What can hang from each mark
k_873: k_500 k_591
k_662: k_500 k_591 k_607
k_869: k_500
k_967: k_662 k_903
k_748: k_741
k_607: k_662
k_741: k_967
k_541: k_500 k_591
k_59: k_662
k_500: k_541 k_869 k_873
k_591: k_541 k_869
k_903: k_607 k_967

Known rows, with every way that one mark hangs from another
k_741{k_967}: [ 21  14   2 -22   1  -7  -4   4  11  25  20 -12  10  -8 -53   2  -3  -1
  -1   6 -21  -9  22   8  -5]
k_59{k_662{k_591{k_541{k_500} k_869} k_607}}: [  6  22 -10 -10  -9  -7 -11 -19  -7 -22 -15 -28  -2   4  16  25 -28 -16
 -20 -24  29 -17  -9 -35   0]
k_748{k_741{k_967{k_662{k_591{k_541} k_607} k_903}}}: [-49  -4 -17 -18  -4   3  14 -25 -34 -10  24  14  13   0   8 -10 -11 -16
  27 -15 -13   0  15  12 -19]
k_748{k_741{k_967{k_903{k_607{k_662{k_500{k_873}}}}}}}: [-15 -15 -42   2 -26  27 -13 -17   1  12   2  13  -9 -18 -40 -49   6   3
  -1   5  -7  15  19  44  17]
k_500{k_541{k_591} k_869 k_873}: [  5  -5  13  18  -4  10 -13   6  -5 -11 -14  29  17   9   2 -19  47  19
 -24  32  16   6 -27  22  -8]
k_662{k_607}: [  8  11  11 -11  13 -21  13   1  -4  14   5 -20  -5 -16  -1  20  -6  -3
   9 -11 -19  -3   2  -1   3]
k_541{k_500{k_873} k_591}: [ 33   7  -7  -8 -11   6 -15  -4  -3 -22 -28 -11   1  -4 -13 -23  23  32
 -14   7  17  -5 -13 -14  34]
k_967{k_662{k_591{k_541}}}: [ -6  13  21 -12   7  10  11 -12   1  -5  15  19   1  18  24   7  -9   4
   0  -1  -8  -8 -14 -19  -5]
k_967{k_662{k_591}}: [ -3  -4  23 -14  16   2  14   2  19   8  15   4  -2   0  15   5  -7  11
  21  -5 -18  -4 -12  -8   4]
k_59{k_662{k_500{k_541} k_607}}: [-17  -4 -19  15   2 -12  21  -1  -4   5 -12 -12   2   7  -6  23   7  -8
   6  -6 -15  10  -8  -1   1]
k_869{k_500{k_873}}: [ 24  14   9  -4   7   2  -2  -1  17  16 -11   3   8   7 -11  -3   9   9
 -35   5 -18  10   6  -6  12]
k_748{k_741{k_967{k_662{k_500 k_591 k_607}}}}: [-31  -4 -12  15 -13 -18  15 -18  -6  -1  13 -26  -1 -14 -10  -7  -8 -14
  30 -33 -24  -6  26  14 -14]
k_541{k_500 k_591}: [ 46   6 -12 -16  -7   0 -16   7  -1  -8 -13 -14  -6 -17 -12 -15  18  32
   6  -2   6 -18  -4 -14  23]
k_662{k_591{k_541 k_869{k_500}} k_607}: [ 30  33  23   7  -1 -21  -6  -3 -16  -1   5  -5  -3   8  34  29 -27 -18
 -33 -25  13 -15   6 -31 -18]
k_903{k_607{k_662{k_591{k_869}}} k_967}: [ 24  -2  15  -8  -1   9 -27   5  38  19  25 -31 -27 -30 -14  -3 -35 -10
   1 -19   2 -13   3  20   4]
k_741{k_967{k_903{k_607}}}: [ 10 -23 -16 -35  24  12  -9  -2  -2  32  23   3   0 -37 -32 -12  -5   6
  18  16 -17   5  24  19  -1]
k_967{k_662{k_591} k_903}: [-11 -19   9 -32  18  13  17  11   7   9  15  26   4  -1  28   1  -7  17
  37   4  -6  11 -14  -6  10]
k_500{k_541 k_873{k_591}}: [ 18   5  10   9  16  -9  -4  15  -7 -11  -8  15  10  23 -11  -3  36   8
 -28  32   2  -6 -14   5   1]
k_662{k_500{k_541 k_873} k_591}: [  6  10  22  20  -5  -7   2   7   0  -4 -12  -3   9  29   3   8   6   7
 -22  -1  27  22 -20  -9   8]
k_59{k_662{k_591{k_541 k_869} k_607}}: [  4  21  12  -2  -5  -9   2 -15  -7 -14   6  -3   0   7  20  34 -27 -21
 -21 -15  14 -20 -13 -25  -8]
k_741{k_967{k_662{k_500{k_873} k_591{k_869}} k_903{k_607}}}: [-12 -31  -8  -2   4  23  -9  -6  -3   0  -2  12  -4 -18   4 -14 -20   1
   8  21  25  14  10  -2   2]
k_873{k_500 k_591}: [ 51   4 -10  -5  13 -17 -20  30   9  -9  -4  -5 -14 -11 -12  -1  31   8
  -5  10   1 -28  16  -9  12]
k_903{k_607{k_662} k_967}: [  8  -7  -5 -16   7  13 -12  -6  37  29  21 -26 -23 -31 -33 -16 -13  -2
  11 -11 -34  -2  11  33  15]
k_748{k_741{k_967{k_662}}}: [-21   2 -25 -15  -2  11  -1  -8  13  18  16  -2   5 -17 -49 -18   7   0
  16   8 -44 -10  30  32 -18]
k_607{k_662{k_500{k_541{k_591{k_869}}}}}: [ 41  14  -6  24 -37   2  -9  32 -11  -8  -8  26 -16  18  -9  -5  12  19
  -7  12  28 -16 -22  -1  11]

Rows
[ 18  42   9  -5 -36  13 -24  -8   0 -24 -21   0  -4  34   4 -10 -23  -2
 -45  -7  55  -5 -25 -24  19]	k_607{k_662{k_591{k_541{k_500{k_873}} k_869}}}
[ -5 -18 -14   9  -2  -3  11  15 -27 -28 -25  29  -9  -2  37   4   8  -3
   9  30  20  -5   0 -16  12]	k_967{k_662{k_500{k_873{k_591{k_869}}} k_607} k_903}
[-33   9  16  -6   6 -14  22 -29 -21  -9  23  -4  11  13   6   8 -18 -20
  14 -17 -17 -11   5 -13 -17]	k_741{k_967{k_662{k_591{k_541} k_607}}}
[-31 -12 -16 -16  -3  -2   2   1 -17   1  18  -1   4 -23  -1   0 -23 -14
  35  -8   1  -4  20  18 -22]	k_748{k_741{k_967{k_662{k_591{k_869} k_607} k_903}}}
[ 12   5   0  29 -34   6   6   9 -10 -19 -18  29  -1  36 -10 -24  31  25
 -13  11  16   5 -34   3  31]	k_607{k_662{k_500{k_541{k_591} k_873}}}
[ 28  18  17  10  -7  -5 -10  25  15  18   8  11  -3  31   3   6 -13   0
 -21 -12  10  -1 -16  -2  -6]	k_607{k_662{k_591{k_869{k_500{k_541}}}}}
[ 16  18  27  22 -16 -23   0   5  -8 -14 -16 -21  -6   1  21  25 -23 -11
 -20 -15  39   3  -8 -23   8]	k_662{k_500{k_873} k_591{k_869} k_607}
[ 23  20   5   9   5   5 -16  19   5  14 -21   7   8  21 -13  12   5   3
 -50  25  13  14  -1  -4 -11]	k_591{k_869{k_500{k_541 k_873}}}
[-43   6  21  29 -14   1  15 -31 -13 -26 -17  17   7  18  57  -2   4 -17
 -14  -7  17  11 -15  -8 -11]	k_967{k_662{k_500{k_869 k_873} k_591{k_541} k_607}}
[ 39  24   7   9   1  -3 -10  -9  -9 -15  -8  30   8  28   6 -10  27   0
 -58  17  -9 -21   8 -20   3]	k_869{k_500{k_873{k_591{k_541}}}}
[-14 -25  -8 -20  33  23  -5 -11  34  26  13 -26 -19 -45 -17  -7  -9   2
  25   6 -47   3  21  22  -1]	k_903{k_607 k_967{k_662}}
[-46 -20 -15 -19   5  -4  16 -11 -15   3  24  -2  10 -18  -1 -11  -9  -8
  48 -20 -24   4  15  24 -12]	k_748{k_741{k_967{k_662{k_591 k_607} k_903}}}
[-22 -12 -46 -16 -18  21   3   3  -2  15   6  18   5 -16 -34 -23   6   5
  32  11 -22   7  35  24  -6]	k_748{k_741{k_967{k_662{k_500} k_903}}}
[-38 -11   4  18   5 -23  27  -6 -18   0   9 -18   9  16  -1   9  -7 -14
  31 -18 -10  10   4  -2 -16]	k_741{k_967{k_662{k_500{k_541} k_591 k_607}}}
[-39 -25  -1   2  13  -7  33  10 -26  -3  -1  13   2  13  46  15  -3   3
  46  -9   8  27 -17  -9   1]	k_967{k_662{k_500{k_541} k_591 k_607} k_903}
[-10 -12  -3   2   0  36  -9 -12 -18 -16 -13  36 -15  -1  48  -4 -18   5
 -15  25  41  14 -11 -22   4]	k_967{k_662{k_500{k_873} k_591{k_541 k_869}} k_903{k_607}}
[ 25  -9 -11  13   2   1 -28  29  -1  -9 -14  12   0  -8   0 -14  52  19
  -4  18  22  -4  -7  15 -11]	k_873{k_500{k_541{k_591} k_869}}
[-15  -3  19  -9  10 -10   3   5  16   1  11 -37  -9 -22  11  25 -35 -21
  25 -21  -6  -7  10  -2 -10]	k_903{k_967{k_662{k_591{k_869} k_607}}}
[  9  11   5   6  13   2  -1   5   5  16 -15   6  15  26 -14   0  18   8
 -36  14 -11  23  -4   1   0]	k_869{k_500{k_541 k_873}}
[-39 -13   6  14  10 -14  20   1   3  -2   3 -37  -2   3  12  18 -12 -15
  35 -27 -12  18   3   2  -7]	k_903{k_967{k_662{k_500{k_541} k_591 k_607}}}
[-31  -8  -1 -17  17  -4  18  -6  15  11   7 -33  -6 -24  -9  12 -13 -14
  36 -12 -43   4  17  11  -1]	k_903{k_967{k_662{k_607}}}
[  5   1   9   9 -14   2   7 -13  26  -8 -11  -2   9  14  -3   4   1   5
 -19  -9   5   7 -15 -17  27]	k_59{k_662{k_500{k_873} k_591}}
[  6  -8  -1  34 -11 -17   2   9 -24 -10 -11   8   0  -8  23  -1  36   6
   5   1  11  -2 -12  13 -15]	k_662{k_500{k_541{k_591} k_869} k_607}
[ 36   0 -13   4  21 -17 -20  38  -3  -9  -9  -1  -8   7 -12   3  40   8
  -8  19   9 -16   6  -1  -1]	k_873{k_500{k_541} k_591}
[ 28   8  12 -13  -1   2 -10   9  29   6   8  -2   1  -4  -5  23 -19   0
 -12  -2   7 -18 -11 -12   1]	k_59{k_662{k_591{k_869}}}
[  5 -35  -9 -19  28  18 -11   0   6  27  21  12  -4 -27   8 -12 -23   1
  15   7 -11   1  24   0 -16]	k_741{k_967{k_662{k_591{k_869{k_500}}} k_903{k_607}}}
[-20  -9   6  27 -11   9  -4  -7  22  -5 -18  12  22  25   8  -4  23  -3
 -28   7  20  20 -27  11  -6]	k_59{k_662{k_500{k_541 k_869 k_873} k_591}}
[-37  -4  -6  11  -7  -9  25 -21 -10  -5 -12 -12   7   4 -19  -4  -1 -12
  11   2 -20  11  16  -1   6]	k_741{k_967{k_662{k_500{k_873} k_607}}}
